What can hang from each mark:
M: B T W
B: F K
Q: B W
R: B T W
F: T W
W: K R
T: K Q

Every row comes from one small tree of marks. The marks that hang from a mark follow it in brackets, in alphabetical order. Every link used is in the known rows. Which tree was each row made from?
Known rows:
W[K R[T[Q]]]: [ 33.2   4.2 -47.6  -9.6  14.2  40.2  27.5  -3.2  32.2  20.0  -3.1  -4.2
 -20.0   2.0 -12.0  26.9 -18.1   8.2  -4.4 -20.6   5.5]
Q[B[F[T W]]]: [ 12.5   9.5  30.9 -25.9   1.3  38.7 -58.6 -22.7  42.2 -41.0  12.9  -4.2
   5.3  -3.9   3.2  -6.9 -31.1  41.1  28.7 -29.2 -10.6]
M[B[F[W] K] T[Q]]: [ 32.0 -66.7 -13.3 -46.4 -22.3  74.6 -24.1   6.4  30.9  -7.7  -0.6 -11.3
  -4.1  -9.1 -49.8 -19.8 -14.8  49.5  40.8 -35.0 -24.3]
B[K]: [  8.4 -13.7  -4.0 -12.4   9.4  10.0 -13.0   7.8 -10.3   4.1   1.8   0.8
 -29.5 -11.8 -13.1  -5.5  -2.1  13.9   5.4  -4.0  -6.4]
R[B[K] T W]: [ 50.8  24.0  -2.8  -8.7  37.4  -2.1 -13.2 -21.6  31.5   2.1 -53.8  25.8
 -62.3   0.6 -14.0  31.6   2.1  37.3  38.3 -27.5   3.7]
B[F[T W[R]] K]: [ 16.3 -25.2   4.9 -35.6  16.1  60.0 -56.9  -8.1  29.3 -15.5  29.2  -6.8
 -21.9  -8.8 -28.9 -15.5 -17.0  57.4  19.1 -48.8 -21.8]
F[T[K Q] W[R[B]]]: [ 22.6   9.4   2.8 -42.7  18.6  64.9 -20.6  29.6  44.2 -21.3   1.0  -6.9
   5.5   1.1 -22.0 -25.7  -9.4  34.7  12.7 -36.1  -5.4]
Q[B W]: [  5.1  40.4  21.7   0.0  10.8  19.9 -16.4   9.3   7.4 -10.4 -23.8   2.0
  -2.6 -33.3  23.1  23.0 -21.3  -8.7   7.6  28.0  11.2]
M[W[K R[B]]]: [ 27.5 -14.7 -38.1  38.9  18.3  32.5  28.2   4.7   1.1  21.7 -40.7   3.1
  -9.2 -14.6 -17.1  42.4 -12.0   7.8  -4.1 -25.3   2.9]
Q[B]: [  8.6  22.0   6.2   1.4   5.1   9.0  -8.3  -2.7  11.0  -8.8 -10.0  -2.9
  -5.3 -20.0  12.6  13.6 -12.7  -5.9   7.8   6.5   3.5]
W[K R[B]]: [ 13.2   3.3 -33.0  19.1  30.7  35.4  31.5  -9.1   8.5  20.6 -21.6  -9.3
 -18.9 -10.9 -11.6  42.4  -5.0  16.8 -14.1 -29.1   0.6]
R[B W]: [ 23.4  29.1   1.6   6.0  22.8  -7.4  -0.1  -5.1  19.5 -10.0 -40.0  16.5
 -17.6   2.8   1.0  18.6   4.6  18.0  23.2 -16.9   4.1]
Q[W[K]]: [  4.5   7.0  -4.1  13.0  13.1  23.6  11.1   8.6 -14.9   3.1 -15.1   0.3
  -5.8 -15.5   7.9  25.8 -21.9  11.8 -15.2  16.0   5.1]
M[W]: [ 14.7 -17.7  -4.6  20.6 -13.1  -3.5  -2.7  13.8  -7.6   0.5 -19.7  13.0
  10.3  -4.2  -3.2   0.9  -7.6  -9.0  10.2   3.6   2.2]
R[B[K]]: [ 14.6  -1.3  -1.3 -12.6  21.4  16.0  -6.1  -0.1   4.7   9.5 -19.9   4.0
 -39.2  -7.2 -16.8   6.1   3.6  22.3  14.5 -21.9  -4.4]
Q[B[F K] W[R]]: [ 23.2  25.1   6.6 -28.7  30.4  58.6 -33.3   9.3  15.3   4.5   0.8  -5.7
 -50.6 -45.1   2.3  27.8 -29.7  11.7  24.0  -5.6  -5.1]
Q[B[F K]]: [ 22.6   7.8   7.3 -30.2  12.4  27.5 -30.2  -8.2  14.3  -6.8   8.6  -2.2
 -52.6 -21.2  -3.9   6.2 -22.4  19.2  32.7 -18.8 -12.1]
B[F]: [  5.4  -1.0   4.2 -18.9  -3.1   9.4 -10.9 -11.3  13.5  -2.1  16.3  -1.5
 -18.4  10.2  -1.3  -0.5 -12.0  11.4  18.7 -21.8 -10.2]
F[T[K Q[W]]]: [  3.4  24.8  18.0 -46.4  -3.5  32.6 -20.9  42.8  17.8 -20.2   1.9 -11.9
   3.8  -6.5  -0.4 -33.5 -14.9  15.0   4.6  14.9   3.0]
W[K]: [  5.0 -10.3 -20.0  15.4   8.8  10.5  19.5  -4.4 -10.7   5.0  -2.9  -5.2
  -9.7  -3.5  -3.0  17.1 -13.8  13.9 -14.7  -4.5  -1.9]
B[F[T[K]]]: [  5.0   0.7  17.4 -35.6  -5.1  15.7 -26.1  -3.0  22.1 -16.0  16.8 -16.4
 -22.4   8.7 -10.6 -23.0  -9.0  36.7  14.4 -25.6 -16.9]
B[F[T] K]: [  5.4 -16.2   5.3 -37.4  -1.3  23.4 -42.9 -16.1  19.8  -7.2  21.4 -12.4
 -34.7   1.7 -20.4 -17.6  -9.0  48.1  21.4 -36.4 -17.1]
M[B]: [ -3.2 -20.8 -10.5   6.6 -14.9  12.4   6.9   2.9  -1.0  11.2 -20.7 -11.0
   9.2 -16.0 -22.5  11.3  -2.0   4.9   1.9  -1.3  -3.0]
B[F[W[R]]]: [ 15.9 -10.8   3.2 -18.6  14.5  46.5 -26.0  -4.6  20.0 -10.2  23.7   3.5
  -5.4   0.1  -9.5   2.2 -20.2  20.6  15.9 -34.9 -14.3]

Write each row's tree:
[ 37.3   1.0  10.9 -59.3   9.4  60.5 -47.0  16.7  30.9 -31.1  25.1  10.3
 -31.9  -9.8  -5.3 -23.8 -41.1  27.5  47.1 -25.5 -12.4] => T[Q[B[F[W] K]]]
[ 37.0   1.4   6.0 -14.1  26.1  36.3 -11.5   3.5  22.3  -2.9 -10.4  10.6
 -20.5  -4.5 -15.7  11.1 -13.4  17.8   6.6 -16.3  -8.7] => F[W[R[T[K]]]]
[ 15.6  26.9   2.5 -11.0  32.6  49.5 -22.3  19.5   1.4   6.3 -15.8  -3.0
 -32.5 -55.8   2.2  28.7 -18.8  -0.4   5.4  15.5   3.5] => Q[B[K] W[R]]
[ 20.3  37.8  -0.5 -37.4  27.3  54.7  10.5  50.3  22.0   7.4 -18.1  -2.1
 -18.7 -15.9  -3.0   2.6 -10.6  -3.1   9.6  -0.9   6.4] => T[K Q[W[R[B]]]]
[  3.9  26.7   1.4 -30.3 -11.5  26.2 -23.4   5.7  40.8 -25.1   5.2 -15.5
  15.3  -9.5   5.1 -16.8 -16.1   8.5  14.4  -2.9   6.8] => F[T[Q[B]]]
[ 57.8  44.3  -3.5 -34.2  23.5   6.6   7.5  13.1  47.3 -11.3 -45.7  21.5
 -44.9  14.9  -7.0   5.7  -4.4  20.8  40.3 -19.5   6.3] => R[B T[K Q] W]
[ 29.5  17.0 -17.9  20.7  32.4   1.6  19.3 -10.4   8.1  -5.5 -43.5  13.0
 -26.9   0.0  -2.4  36.5  -8.8  32.2   8.1 -20.3   3.3] => R[B W[K]]
[ 22.9 -22.2 -15.4  -3.2  21.7  56.5  -6.3  -8.7   9.9  -5.3  21.9  -1.4
 -15.4  -1.3 -12.2  19.5 -32.2  35.0   1.8 -40.1 -15.7] => B[F[W[K R]]]
[ 49.4  18.5 -33.0  -6.4  13.8   6.8  18.1  -3.8  30.5  -6.0 -23.8  16.0
 -26.9  12.5  -2.3  20.7 -21.1  25.3  19.1 -12.9   7.8] => R[T[Q] W[K]]
[ 40.4  40.6   6.2 -43.2  15.6  40.4 -26.4  15.8  34.1  -2.7 -23.7  10.8
 -40.7 -27.5   5.8  13.9 -31.3   4.2  30.4  15.6  13.2] => R[T[Q[B[K] W]]]
[ 48.5  28.0 -21.4  18.4  34.8  -1.3  18.4 -34.4  30.9   2.6 -59.4  20.1
 -41.9   9.3  -3.8  54.5  -9.5  38.1  17.7 -28.0   7.0] => R[B T W[K]]
[ 16.7 -21.6 -20.1  16.4  26.8  47.6   5.9   2.2  -3.7  -3.1   5.8   1.1
   3.4 -10.5 -12.7  20.6 -22.3  24.1 -16.3 -18.8  -7.7] => F[W[K R]]
[ 38.5  11.2 -30.9  -2.1  30.1  41.3  20.6 -42.6  46.0  27.2 -21.2  -3.8
 -51.8   9.0 -14.8  59.2 -15.7  33.1  13.6 -59.0  -5.3] => W[K R[B[F] T]]
[  8.8  10.7 -21.1 -32.2   7.0  68.6  -9.2  11.1  35.2  -2.4  22.1 -21.5
  -6.3  -7.6  -6.1   6.8 -33.9  34.5   2.7 -23.6  -2.6] => B[F[T[Q[W[K R]]]]]
[ 17.1   3.0   1.1   0.6  29.6  42.5  -8.2  -0.6  21.7  -4.2 -14.8   9.2
   3.3  -4.6 -10.3  15.5  -4.1  16.7   7.4 -30.7  -2.4] => F[W[R[B]]]
[ 31.3  26.7   5.7 -12.3  19.8   1.2 -10.6 -18.2  33.6 -12.6 -24.5  14.8
 -35.6  12.7   0.2  16.5  -5.3  30.9  42.0 -37.4  -4.2] => R[B[F] W]
[ 23.6  10.5 -14.9  -3.5  -1.5  55.5  14.9  10.3  22.7  -5.1 -27.0 -15.5
  10.9 -30.6   8.1  25.5 -22.9  10.2   2.2  20.8   9.1] => M[T[Q[B W[K]]]]
[ 14.5 -22.5 -11.8  -7.4  14.2  62.0 -25.9 -19.1  26.6 -16.7  24.8 -12.6
  -2.1   0.0 -18.4   9.0 -29.2  56.8  -1.1 -49.3 -17.6] => B[F[T W[K R]]]
[ 38.6 -55.0 -37.1 -17.9 -31.3  65.4  14.3  33.0  28.1  19.0 -22.9 -23.0
   2.7 -21.7 -48.8  -0.6  -9.1  10.3  32.1 -24.0 -16.7] => M[B[F] T[K Q] W[R]]
[ 16.8 -25.3  10.7 -59.6 -20.3  61.2 -36.0  24.8  35.9 -30.0  13.9 -14.9
   6.2   4.6 -35.8 -41.7 -30.5  51.0  31.0 -34.6 -22.5] => M[B[F[T[K Q] W]]]
[ 22.2 -23.5   1.0  -6.7  10.3  38.1 -10.5 -12.1   4.8 -17.2  17.2   8.0
 -13.9  11.1  -6.8   6.2 -34.7  40.3   9.0 -32.3 -16.4] => B[F[W[K]]]
[ 41.4 -13.0 -18.2  -5.6  26.3  52.9  -5.9 -31.5  33.2   2.8   5.5   6.2
 -29.4   8.0 -15.8  37.2 -33.7  40.8  10.1 -48.5 -12.2] => B[F[W[K R[T]]]]
[  5.3 -21.9  -0.3   7.2   7.3  30.9 -21.4 -12.0   7.0 -25.3   3.3  -4.5
  16.8   2.0 -10.6  -3.1 -22.0  49.8 -11.2 -19.5  -8.0] => F[T W[K]]
[ 23.3 -20.7  -7.0 -62.6   7.4  75.0 -53.3  13.5  42.0 -19.9  41.7  -8.8
 -15.6  -0.7 -30.7 -35.7 -23.4  48.3  28.7 -49.8 -17.3] => B[F[T[Q] W[R]] K]
